Each row was made from one small tree. Brackets hold a mark, then the marks that hang from it, in alphabetical order. Every link used is in the known rows. Write each row's tree.
Known rows:
{fere bodi rofi}: [-19  14  -5  -1  -9 -34  17  22 -11  -7 -31 -33  13  22  36  20  29   2
 -30  27  15 -32   4]
{fere {rofi {momer volu}}}: [ -9  44  -7  -2 -26  -8  -4  10  11  25  10 -15  -9   3   5  33 -35 -32
 -26   1 -20 -21 -16]
{fipa {zomap kolud robomo}}: [ 19  18 -27  14  22 -10   6  -2  -1 -48  31   0  15  -9  19 -11 -27  -3
  -9  -4 -23   0  19]
{rofi momer}: [ -2  20   4 -17 -14  -8 -13   1  13   3   0  -4   3   1 -19  21 -19 -23
  -4  -4  -8   2 -15]
{fere bodi {rofi momer}}: [-20  37  -1 -18 -24 -40   3  24   3  -3 -31 -34  17  24  15  42   8 -23
 -32  22   4 -29 -12]
{bodi {fere rofi} {zomap fipa kolud volu}}: [  -7   58 -104   -5    1   -9  -61    8   10  -27   23   -3  -28   17
   38  -40   -9   -7    9  -36  -23   33   21]
{torezur {rofi momer} tuvetak}: [ -3  65  32 -42 -19   8 -24 -11  -6  -8  36 -23   6 -14 -24  33 -33 -34
 -16  27   8  25 -13]
{fere {bodi {zomap fipa kolud robomo volu}}}: [  -6   45 -104    0   -8   -1  -28  -10   26  -47   50  -15  -15   14
   57  -26    6  -27  -13    0  -18   44   -4]
{kolud {zomap fipa robomo}}: [ 41  11 -29   9  -5  11 -20  13  -4 -46  24 -11  13  -1  27   0 -14 -28
  -1   9  -1  21 -15]
{tuvetak torezur}: [ 14   0  -8   5   9 -11  17   6 -13 -13  11   2  -7  -8   5 -16 -21 -19
  -1  16  -7  17 -11]
{zomap robomo volu}: [  1  36 -39  13  -9  -4  -3   0  34  -4  49 -17   3 -15  36  -7  -5 -18
  -2 -12 -11  20 -15]
{zomap bodi fipa kolud robomo {volu {momer rofi}}}: [ 30  70 -85 -23  41  37 -42 -28  40 -10  88 -24  18  32  54 -13 -65 -27
  14 -31 -46  44 -34]
{bodi {fere {rofi {momer volu}}} zomap}: [-39  69 -41   2 -40 -35 -52  13 -10   7   9  -1 -35  -9   7  15 -18 -15
 -20 -17 -20 -13   2]
{fipa {zomap kolud}}: [  7  -4 -18   7  27   0  -1 -10  -7 -30   3  12  10   7  -4 -21 -33   3
  -1  -1 -16   4  28]
{bodi fere}: [-11  23 -20   4   0   2 -28  -6 -12  -6   0   0 -10  -8  11  -1  -1   5
  16 -21  -3   0  20]
{fere {rofi momer}}: [ -1  35   7 -17 -17 -34  -6  29  10   4 -15 -19  11  10  -5  31  -8 -19
 -21  -1  -6 -20 -15]
{fipa zomap}: [ -1 -12   4  21   8 -10  -2   6  -5 -17  -8  13  17  -3 -14 -18 -12   2
  -4   0  -1  -9  17]
{volu momer}: [  3   0   3 -21  22  13 -20 -15  -8  16   0   1   6  14 -11   3 -18  -7
   0  19   2 -12 -28]
{zomap {bodi {fere rofi}} fipa volu}: [  3  66 -83   9  -4   7 -40   6  29   1  24 -22   1  24  50 -22   4 -13
  18 -49  -5  46  21]
{tuvetak {torezur {rofi {momer volu}}}}: [ -4  58  -2 -13 -23   9  -5 -10  -6   9  54  -3 -14 -12  -9  13 -91 -53
 -16  22 -20  31 -31]
{zomap bodi robomo}: [ 12  41 -26  10  -4 -10   6  -1   9 -11  38 -15   9  -1  37   8  16  -1
  -3 -18   1  28   0]
{bodi fere {zomap fipa kolud robomo {volu momer}}}: [   7   67 -112  -19   20   20  -83  -27   13  -30   67   -3  -24    7
   39  -35  -29  -24   16  -25  -31   38  -16]
{kolud {zomap fipa volu}}: [ 20   1 -50  10  -4  23 -34  -1  17 -12  18  -1   8  12  11 -26 -30 -37
  14   7   0  44  -9]

Write each row's tree:
[-23  73 -40  22 -20 -19 -33   4  -3   6  12  -6   2   5  14  12 -39 -19
 -11 -32 -18   1  31]  {fipa {zomap {bodi {fere {rofi {momer volu}}}}}}
[  5  47 -73  -8  -6 -33 -10  24  -4 -60  14 -30  -4  22  63  -2  26 -10
 -36  10 -12   0   0]  {fere {bodi {zomap fipa kolud robomo}} rofi}
[-18  55 -64  -8  16  15 -55 -37  11  30  33  -5   0  22  23 -17 -21  -7
  25 -24   0  38  -1]  {zomap {bodi fere} {volu momer}}
[ 17  46 -94   1   0   8 -35  -6  32 -38  67  -1 -20  -2  37 -38 -13 -25
   0 -22 -30  52  -8]  {bodi {zomap fipa kolud robomo volu}}
[ 12  56 -82  -7  13   9 -75  -3  -4   4  15 -19  18  44  37 -17 -31 -26
  18  -4   9  38  -5]  {kolud {zomap {bodi {fere rofi}} fipa {volu momer}}}
[ -9  65 -68  20  21  -3 -53 -24  14  -6  53  -4  20   4  34 -25 -26 -11
  12 -28  -8  26   5]  {fipa {zomap {bodi fere} robomo {volu momer}}}
[ 14  50 -71   3  39   5 -25 -33  22  -9  63  -3  21  19  31 -26 -47 -17
   4  -4 -20  37  -4]  {fipa {zomap bodi kolud robomo {volu momer}}}
[-15  34 -79 -11   6  18 -88 -18  10   0  30  10 -20  11   5 -44 -15 -20
  18 -20 -11  29 -18]  {bodi fere {zomap fipa {volu momer}}}
[ -9  74  22 -28 -28  34 -23 -28  -6  13  62 -20 -15 -22 -15  36 -61 -44
 -21  27  -8  23 -13]  {torezur {rofi {momer volu}} tuvetak}
[ 37  42 -77 -22  35  47 -35 -29  36 -14  67 -16   3  17  37 -17 -47 -41
   8  -6 -33  31 -35]  {zomap fipa kolud robomo {volu momer}}
[  1  99 -92 -16  28  -8 -42 -19  12   2  56 -34   5  26  70   2 -26  -7
   7 -24 -16  25   1]  {zomap {bodi {fere rofi}} kolud robomo {volu momer}}
[ 28  52 -63  -4  18  16 -57  -7  19 -11  70 -24  35  29  44  -8 -59 -35
  11  -3 -17  42 -47]  {kolud {zomap bodi fipa robomo {volu {momer rofi}}}}
[ 13  11 -58 -15   7   9 -33  -5  -2 -33  19  16 -21  14   2 -31  -9  -6
   1 -11 -19  32   6]  {bodi {zomap fipa kolud}}
[ -8  61 -49 -15 -30 -34 -64  33  -1 -28  -7  -5 -15   5   0   0   5 -21
  -8 -31 -14   3   0]  {bodi {fere {rofi momer}} {zomap fipa}}
[ 22  19 -70  -9  17  43 -21 -21  38 -11  38  -2  -9  19  22 -30 -35 -28
  18 -21 -28  47   3]  {zomap fipa kolud volu}
[ 22  38 -91  -6  16  43 -19 -30  40  -3  48  -5  -4  35  33 -31 -30 -24
  23 -34 -19  77  13]  {zomap bodi fipa kolud volu}
[ 19  36 -45  15  23 -13   5 -11   1 -41  42  -1  19   6  30 -12 -19   3
  -3 -18 -15  29  29]  {fipa {zomap bodi kolud robomo}}
[ 13  77 -96  18  -8  26 -42 -15  37 -17  66 -19  -2   0  60 -20  -1 -22
  25 -58 -14  65  10]  {zomap {bodi fere} fipa robomo volu}
[  -2   45 -101  -20   12    9  -47  -25   18  -31   50  -16   -7   28
   47  -25  -12  -35  -14   17  -18   29  -34]  {fere {bodi {zomap fipa kolud robomo {volu momer}}}}
[  3  49  14 -26 -13 -18  -5   7  -8 -10  28  -8   7  -4 -19  10 -64 -41
 -11  21  -3  31 -30]  {tuvetak {torezur {rofi momer}}}
[-29  81 -76 -15 -25 -65 -22  16  24 -29  29 -35  -4  14  51  15  -1 -31
 -37  11 -15   6 -17]  {fere {bodi {zomap kolud robomo volu}} {rofi momer}}
[-16  44 -67  17  -8  -6 -51 -16  -4   3  22  -3   3  12  30 -17 -20  -8
  31 -17  14  60  25]  {kolud {zomap {bodi fere} volu}}
[-13  60 -14 -15 -16 -32 -32  23  -3  -2 -16 -21   0   1   5  29 -11 -14
  -5 -22  -9 -20   4]  {bodi {fere {rofi momer}}}
[-18  64 -39  11 -20 -61 -35  35 -20 -34  12 -15 -14 -19  43   1  34  15
 -19 -18  -1 -18   8]  {bodi {fere rofi} {zomap robomo}}
